Every row comes from one small tree of marks. The marks that hang from a mark follow it in brackets, in alphabetical order. Every link used is in the known rows. Which tree was each row made from?
Known rows:
H{A{B{P} S} T}: 0.748  0.186  -0.930  -0.901  -1.633  -1.722  1.321  -1.708  -0.863  1.170  -0.239  -0.729  -3.316  -0.911  -1.151  2.139  -0.225  0.144  -2.344  0.017  -0.154  -1.521  -3.442
B{A P T{H S}}: -0.600  1.906  -5.784  1.055  -2.555  -2.682  1.512  -4.729  4.218  3.301  0.838  2.041  -2.457  0.231  0.316  2.891  -3.523  -1.762  3.425  -1.129  -0.605  1.110  -3.910
P{B H{A T{S}}}: 1.433  0.995  -1.192  1.800  -1.036  -1.637  -1.568  -2.384  -0.269  3.062  -0.551  1.954  -5.274  -0.706  -0.985  2.590  -1.760  -2.753  -2.435  1.396  1.577  -0.581  -3.433
T{B{A} H S{P}}: 0.088  1.288  -0.831  0.308  0.637  -0.911  1.673  -3.198  4.445  1.356  0.747  1.783  -3.685  -0.206  -2.237  3.990  -3.049  -3.098  -1.392  -1.855  2.577  1.964  -4.694
B{A{S} P}: 0.025  1.220  -3.357  -0.037  -0.220  -2.354  -0.444  -2.132  2.654  2.019  0.779  -0.161  -2.012  -1.725  0.830  2.471  -1.962  -0.872  1.993  0.328  0.471  0.682  -1.914
A{S{P{H} T{B}}}: 2.383  1.543  0.532  0.029  2.829  -0.370  -0.670  -1.015  1.148  0.392  1.405  -0.174  -2.355  -1.414  0.158  1.714  -1.286  -0.766  -1.799  0.066  3.254  0.983  -2.111
A{B{P{S}}}: 1.688  0.810  -2.380  -0.543  -0.319  -2.784  -0.862  -0.451  0.216  -0.428  1.377  0.129  -2.339  -2.127  -0.639  3.653  -1.663  -1.642  -0.055  0.397  1.588  -0.589  -2.531
T{H}: 1.110  0.405  -2.078  0.150  2.147  -0.974  -0.235  -2.199  1.301  0.610  0.883  1.337  -2.864  0.616  -0.947  3.340  -2.711  -1.598  0.499  -0.048  2.115  0.741  -2.630
H{T{S}}: 1.437  0.242  -2.327  0.152  0.448  -1.439  -1.076  -2.394  -0.300  1.069  -0.449  0.467  -3.039  0.665  -1.178  3.283  -1.568  -1.435  -1.120  -0.520  0.852  -0.036  -2.722
S{P T{B{A} H}}: 1.710  2.018  0.178  0.997  2.565  -0.894  2.068  -2.730  0.794  2.018  0.990  0.858  -1.649  -0.597  1.447  2.846  -3.150  -1.441  -0.504  0.761  1.912  1.107  -3.386
P{B S{T}}: 2.792  0.795  -0.464  0.504  1.581  -2.100  -1.480  -0.380  -0.589  2.232  1.868  1.008  -3.331  -1.855  0.372  3.580  -1.447  -2.509  -0.951  2.079  2.857  -1.153  -3.220
S{P}: 2.153  1.634  -0.145  0.996  2.835  -2.231  -1.912  -0.392  -0.079  0.121  0.731  -0.283  -0.966  -0.480  0.673  2.990  -2.371  -0.848  0.524  1.197  2.841  0.774  -0.928
T{B{A}}: 1.164  -0.050  -3.283  0.039  -0.216  -1.293  0.226  -2.499  0.972  1.776  -0.274  1.029  -2.655  -1.086  0.168  4.132  -3.048  -0.944  -0.445  0.624  1.178  0.680  -2.441
H{T}: 1.757  0.224  -2.713  0.402  0.571  -1.501  -1.169  -2.373  -1.608  1.136  -0.666  0.154  -2.548  0.498  0.051  3.091  -1.842  -0.808  -0.578  0.834  0.395  -0.486  -1.964
S{P T}: 2.803  1.898  0.686  1.181  3.778  -1.630  -0.239  -0.881  -1.062  1.077  1.069  -0.044  -0.454  -0.512  1.987  2.477  -2.411  -0.448  0.345  1.380  2.246  0.618  -1.533
H{A{B{T} S}}: 1.001  -0.377  -1.324  -1.258  -0.978  -1.732  1.234  -0.724  0.252  0.510  0.616  0.214  -2.341  -0.489  -1.326  2.450  -0.850  1.060  -1.331  -0.299  1.571  -0.743  -2.819
A{B S{P{H}}}: 1.760  1.065  0.312  -1.045  1.265  -1.558  -1.172  0.213  1.625  -1.902  1.467  -0.539  -2.052  -1.737  -1.845  1.957  -0.370  -0.838  -2.326  -0.398  4.107  0.535  -2.004
B{A{S{P{H}}} T}: 0.466  1.390  -3.936  0.568  -1.007  -2.174  0.030  -3.011  2.423  1.730  0.732  0.761  -1.408  0.291  1.176  1.685  -2.243  0.063  1.360  0.073  1.397  0.586  -1.904
S{P{B H{A}} T}: 2.656  2.482  1.477  2.246  2.430  -1.670  -0.459  -1.214  -1.161  2.615  0.797  0.947  -2.222  -1.333  1.877  1.921  -2.357  -1.598  -0.959  2.508  2.554  0.155  -2.337
S{P{B}}: 2.345  1.764  0.565  1.325  2.250  -2.395  -2.200  -0.084  0.140  0.944  0.469  0.064  -1.318  -1.484  0.037  3.306  -2.041  -1.584  0.149  2.192  3.544  0.700  -1.561
S{P T{B}}: 2.973  1.755  0.602  0.990  2.961  -1.104  0.441  -1.270  -0.768  1.363  0.673  0.175  -1.104  -1.246  1.653  2.966  -2.698  -0.762  -0.675  1.250  2.190  0.871  -2.294
B{A T}: 0.529  0.457  -5.645  0.657  -1.643  -2.578  0.431  -3.533  1.194  2.465  0.017  1.509  -1.174  0.821  1.534  2.879  -3.170  0.253  2.417  0.605  0.187  0.240  -1.930
P{H{A} S{T}}: 1.947  1.250  -1.234  1.206  1.462  -1.669  -0.668  -1.629  -1.246  2.036  2.250  1.412  -4.687  -0.178  1.910  1.873  -2.311  -1.936  -1.695  0.733  1.138  -1.987  -2.442

Write each row's tree:
2.186  0.735  -1.353  -0.086  2.077  -1.086  0.287  -1.606  0.083  1.234  2.207  1.023  -3.643  -0.599  0.450  3.461  -2.260  -2.196  -1.180  0.080  1.824  -0.837  -3.440 : P{S{T{B H}}}
1.711  1.841  -2.312  0.658  1.433  -2.165  -0.675  -1.628  0.564  1.778  2.075  0.391  -2.993  -1.492  1.254  3.034  -2.468  -2.201  1.490  0.595  0.603  -0.430  -2.646 : B{P{S{T{H}}}}
1.674  1.777  0.044  1.332  1.577  -2.695  -1.616  -0.672  0.619  1.524  0.332  0.225  -1.247  -1.314  0.538  3.234  -2.229  -1.534  0.455  2.270  3.089  0.685  -1.713 : S{P{B{A}}}
0.270  2.290  -6.840  2.082  -2.836  -2.945  -0.271  -4.455  2.051  3.474  0.398  1.778  -2.366  -0.540  2.681  2.094  -3.902  -1.198  3.562  0.913  -1.060  0.464  -2.039 : B{A P{H} T}
1.106  1.297  -0.050  0.212  1.502  -0.540  0.797  -2.375  3.763  0.505  0.867  1.597  -3.875  -0.370  -2.913  4.109  -2.742  -3.041  -1.808  -1.985  3.260  2.032  -4.520 : T{B H S{P}}
2.219  -0.015  -0.715  -1.132  2.280  -0.069  -0.065  -1.035  0.874  0.546  1.028  -0.013  -2.342  -1.217  -0.578  2.577  -1.054  -0.041  -1.378  -0.255  2.547  0.715  -2.481 : A{S{T{B}}}
1.253  0.480  -1.501  0.173  0.247  -1.294  -0.915  -1.261  0.281  0.437  0.823  0.986  -3.943  -0.574  -0.542  1.915  -1.674  -0.796  -1.871  0.171  2.016  -0.344  -1.969 : P{H{A{B S}}}
1.920  1.357  -2.861  1.227  0.615  -1.890  -2.661  -2.294  -0.910  0.984  1.459  0.967  -5.047  0.087  0.839  2.240  -2.032  -3.025  -1.847  0.538  1.212  -1.673  -2.122 : P{H{T} S}
0.941  -0.560  -0.219  -1.482  0.083  -1.550  0.852  -0.130  0.101  0.145  0.677  -0.123  -2.541  -0.825  -1.586  2.623  -0.620  0.678  -1.966  -0.200  1.956  -0.731  -2.589 : H{A{B S}}
2.271  1.562  -1.916  1.702  -0.219  -2.151  -3.228  -1.835  -0.621  2.107  1.042  1.485  -5.602  -1.358  0.014  2.711  -1.506  -4.097  -2.409  2.077  2.298  -1.682  -3.114 : P{B H{T} S}
0.863  0.056  -0.506  -1.166  -0.416  -1.829  0.835  -0.304  0.461  0.626  0.754  -0.326  -2.660  -1.539  -1.193  2.530  -0.804  0.388  -1.180  -0.108  1.334  -0.626  -2.698 : H{A{B{P} S}}
1.269  0.488  1.072  -0.139  1.323  -1.624  -0.160  -0.060  0.297  1.386  0.652  -0.298  -2.487  -0.903  -0.638  2.389  -0.915  0.197  -1.220  0.729  2.416  -0.286  -2.120 : H{A{S{P{B}}}}
2.078  0.577  -1.833  -0.007  1.466  -1.659  0.040  -1.482  -0.390  1.608  1.870  0.743  -3.124  -0.888  1.275  3.419  -2.234  -1.699  -0.962  0.594  1.441  -1.053  -2.868 : P{S{T{B{A}}}}
0.991  -0.232  -1.419  -0.297  -1.424  -1.925  1.275  -1.982  -2.365  1.355  -0.846  0.075  -2.987  0.170  -0.648  2.893  -1.217  0.099  -2.335  0.661  -0.305  -1.771  -3.231 : H{A{B} T}
1.679  0.018  -3.339  -0.733  -1.268  -2.241  -0.028  -1.365  0.912  -0.492  0.499  1.217  -1.711  -0.383  -1.682  3.603  -1.807  -0.457  -0.236  -0.790  2.067  0.294  -2.886 : A{B{T{S}}}
0.823  0.745  -3.276  0.364  -1.437  -1.482  0.269  -3.545  0.908  2.311  -0.811  0.687  -3.648  -0.630  -0.701  3.689  -2.219  -2.008  -1.140  -0.526  -0.347  0.278  -3.669 : H{T{B{A P} S}}
0.800  0.486  0.168  -0.160  -1.082  -2.203  1.315  -1.623  -0.987  1.032  -0.443  0.050  -3.028  0.260  -1.625  2.849  -0.949  -0.624  -2.908  -0.532  0.540  -1.104  -3.707 : H{A{B} T{S{P}}}
0.864  0.983  -1.077  0.346  0.323  -1.634  0.232  -1.973  2.903  1.332  0.198  0.939  -2.723  -0.980  -1.253  4.095  -2.734  -2.060  -1.273  -1.111  2.357  1.603  -3.283 : T{B{A} S{P}}
1.889  1.321  -2.426  0.060  -0.188  -2.437  -0.785  -1.094  0.022  0.022  1.601  0.648  -2.922  -2.131  0.112  2.943  -1.936  -2.047  -0.477  0.531  1.440  -0.681  -2.665 : A{B{P{H S{T}}}}
-0.393  1.767  -5.397  0.342  -2.127  -2.133  1.527  -4.275  4.094  2.873  1.044  1.071  -2.179  -0.386  0.696  2.043  -2.626  -0.800  3.167  -0.504  -0.152  0.796  -3.370 : B{A{S} P T{H}}
1.064  1.043  -3.763  -0.332  -1.755  -2.355  0.697  -2.242  2.169  0.207  0.896  1.333  -2.210  -0.938  -1.726  3.474  -2.224  -1.398  0.824  -1.028  1.266  0.622  -3.761 : A{B{P T{H S}}}
1.686  2.387  -0.429  2.161  1.391  -2.492  -2.301  -1.317  0.818  1.629  0.490  0.871  -2.293  -1.343  0.931  2.524  -2.530  -2.344  -0.069  2.339  3.181  0.709  -1.573 : S{P{B{A} H}}
1.860  0.944  -0.329  0.255  1.196  -1.183  -0.639  -1.145  2.228  0.464  0.377  0.736  -2.889  -1.139  -1.929  4.221  -2.389  -2.023  -1.687  -1.161  2.982  1.616  -3.069 : T{B S{P}}
0.452  -0.081  -0.572  -1.018  0.943  -0.882  1.522  -1.556  1.534  0.351  1.099  0.861  -3.320  0.148  -2.104  2.809  -1.462  -0.697  -1.295  -0.693  2.105  -0.032  -3.588 : T{H{A{B S}}}
